Each row comes from the steps of one walk. Every step used is in the known rows, and no mark comes twice. Write the walk behind each row, first mark first.
In the rows, zero is written as 128.
Known rows
k/q/w/v/r: [112  98 114 146 128 127 102 196 100 103 226 107 117 174  29 110 146  87
 171 125 153 153 148 135 125 128 133]
r/t: [148 181  93 137 114 111 128  87 137 124 106 120 154 118 193 128 146 123
 111  92 147 119 117 155 142 129 175]
c/w: [140 123 130 156 157 109 138 129 133  97 169 146 108  83 132 134  93 141
 144  95 146 141 108 121 140 108 138]
c/w/q/r: [114 122 167 140 152 103 123 134 142 141 170 147 124 140 106 158 124 125
 166 125 146 105 151  84 113  66  72]
t/r/q/k: [110 155 102 111 114  84  89  93 151 151  57 130 152 103 186 132 139 126
  85 118 156 109  29 115 152 133 104]
k/q/r/v: [137 129 104 135  96 142 125  89 110 147  73 121 158 162 111 102 155 136
 184 105 110 120 129 192  94  84  89]
y/q: [102 158 144 142 157 142 157 125 146 129 131 113 130  95 158 156 126 104
 125 148 113 119 111 119  85 126 141]
c/w/q: [121  91 149 167 184 115 153 155 160 114 209 169  94 108 123 146 106 122
 152 127 150 122 156  86 123 102 106]
w/q/r: [ 98 154 167 108 124 128 135 112 127 152 152 124 138 161 121 144 147 115
 143 148 129  79 134  88  93  86  87]
r/v: [155 123 123 127 111 156 190  95 124 128 106 135 125 115 154 108 106 166
 139  91 109 128 120 174 124 148 144]
t/r: [139 168 151 143 149 151 113  95 108 102 122  94 147 136 131 140 105 148
 112 115 157  91  66 107 138 162 112]
k/q: [108 129  92 155 149 129 123 127 120  93 157 143 124 114 122 113 150 101
 151 139 136 136  98 146  90  97 135]
t/r/q/w/v: [141  74 143  79 121 131 114 162 118 161 142  91 128 131 122 178 148 120
 110 101 143 185 122 117 157 154 116]
y/q/r/t: [126 220 123 129 110 109 105  72 150 176  47  81 190 144 187 165 172  97
 127 117 124  99 142 149 103  90 130]
q/r: [119 188 147  92 101 120 118  89 104 140 111 103 151 134 134 127 140 132
 133 116 122 101  91 124 113  93 120]
h/v/w/q/k: [ 64  97 119 106 156 114 118 176 155 129 149 187 103  94 121 124 102 115
  60 169 136 141 104 110 150 179 127]
v/r/q/w: [162 108 119  94  82 106 110 169 144 149 169 128 128 124 151 102 152 100
 121  98 136 155  94 106 148 133 139]
c/w/v/r/t: [175 157 119 168 145  41 100 142 140  80 179 103 120 169  80 125 102  97
 174  83 154 120 162 100 192 119 186]
h/v/w/c: [131 138 133  80 168 135 101 185 105 109 156 110 106  88  93 152  97 119
  60 157  70 162 112  83 129 149 194]
y/q/w/v/h: [ 59  83 172 110 130 147 183 151 158 141 153 127 124 105 135 152 129 129
 142 183 146 156 193 147 105 131 130]
k/q/r/v/w/c: [165 134  89 138 119 168  87 133  74 138  57 105 125 144  91 112 160 128
 140 172  47 146 165 156  82  85 128]
h/v/w/q/r/t: [140 131 130  91 122 100  75 144 155 149 101 136 147 166 135 152 151  97
  92 138 128 132 168 111 158 153 123]
c/w/q/r/v: [153  91 161 145 127 129 158 113 150 162 129 151 127 154 116 137 110 158
 183  98 126 103 185 134 120  85  62]
q/w/c: [114 158 124  92 129 187 135 166  85 162 175 102 134  86 124 156 142 151
  81 119 117 139 131 127  96 114 157]
c/w/q/k: [ 69 115 115 165 165  96 143 140 160 136 169 193 112  89 139 134 104 132
 130 129 172 102 117 117 127 101  94]

Write each row's walk
[126 135 161  97  62 128 172  43 150 139  43 139 153 145 159  82 119 181
 166 139 130  86 141 172 124 102 103]	q/r/v/h
[160 127 134 113 133 101 103 106 144 125  97 109 138 121 173 146 134 115
 113 113 130 131  63  85 140 133 114]	t/r/q
[131 163 158  93 129  85 111 152 147  95 202 106 140 156  72 106  73 110
 127  96 142  98  63  84 161 161 152]	h/v/r
[100 162 110 132 117 118  89 106 106 126 118 115 154 142 105 119 169 101
 167 135 127 112  95 147  86  62  95]	k/q/r
[198 140 131 150 146 199 113 121  77 110  59  89 114 131 119 132 102 174
  85 148  69 120 135 111 128 181 147]	t/r/v/w/c
[182 127 110 129 135 179 150 140  87 121  89 120  90  96 135 114 112 151
  89 155  41 151 163 133 110 150 188]	r/v/w/c
[132 103 131  93 144 126 113 168 124  93 147 143 103  92 117 124  92 122
  80 135 108 178  96 119 159 187 168]	h/v/w
[102  98 136  94 121 157 161 172  93 142 197 114 111 113  98 155 134 137
 119 101 138 181 150 154 133 150 155]	q/w/v
[148 117 164 149 105 156 171  50 155 102  53 130 145 146 162  92  82 201
 146 136 161  77 119 151 151 169  96]	t/r/v/h
[102 131  87 128 145 184 103 182  91 149 183 115 137 102  95 149 174 123
 118 136 122 152 137 146  71  82 135]	k/q/w/c
[ 78 118 103 149 143 134 130 145 129 122 124 191  86  91 155 107 134 115
  74 194 131 126 119 111 125 153 130]	v/w/q/k
[119  54 163  84 103 111 132 137 158 140 119 119 130 128 146 146 138 138
 130 150 166 168 142 114 163 143 107]	t/r/q/w/v/h
[ 54 147 117 133 140 121 155 118 147 142 157 176 123 109 154 124 131 122
 103 152 155  88 100 113 106 119 109]	w/q/k
[134 157 128 147 115 119 120 166 141 149 158  76 154 168 112 158 154  84
 137 108 149 137 191 137 144 156 163]	y/q/w/v/r/t
[101  77 164 137 155  69 166 126 157  74 177 155  87 103 100 122  79 140
 182 157 156 142 168 112 152  92 150]	c/w/v/h
[103 144 108  91 105  19 112 144 147 127 147 125 113 143 111 102 128  73
 135 132 122 124  78  82 158 105 166]	w/v/r/q/k
[176 136 145 148 122 178 157  78 113 121  75 102 148 150 136 123  92 184
 129  85 133  99  98 156 142 181 106]	t/r/v
[166  97  85 153 101 156 103 111  97 125  41 137 121 144 115  85 163 127
 156 151  83 161 146 192 108 118 104]	k/q/r/v/w
[140 148 128 157 133  86 101 105 164 159 126 141 153 157 151 161 153 120
 157 100 161  96 181 115 139  72  94]	c/w/q/r/t
[140 127  76 159 110 108  84 172 117 121 181 102 148 186  72 115 178  77
 165  98 169 148 172 164 151 132 155]	k/q/w/v/r/t
[153 156 140 101  81 145 157  72 111 160  69 108 157 150 138 110 127 165
 148  86 101 106 121 175 120 115 113]	q/r/v
[202 104 131 167 127 193 129 104  99  97  47 120 114 133 143 104  99 171
 102 127 105 137 119 151 161 218 125]	t/r/v/w
[117  87  94 157 120 158 169 129 138 140  80 199  93 104 163  89 121 150
  96 162 108 131 152 161 131 176 117]	r/v/w/q/k
[129  88 136 148 160 152 143 161 122  95 165 168  74 111 146 122 133 105
 102 194 108 140 154  83 113 158 138]	v/w/q
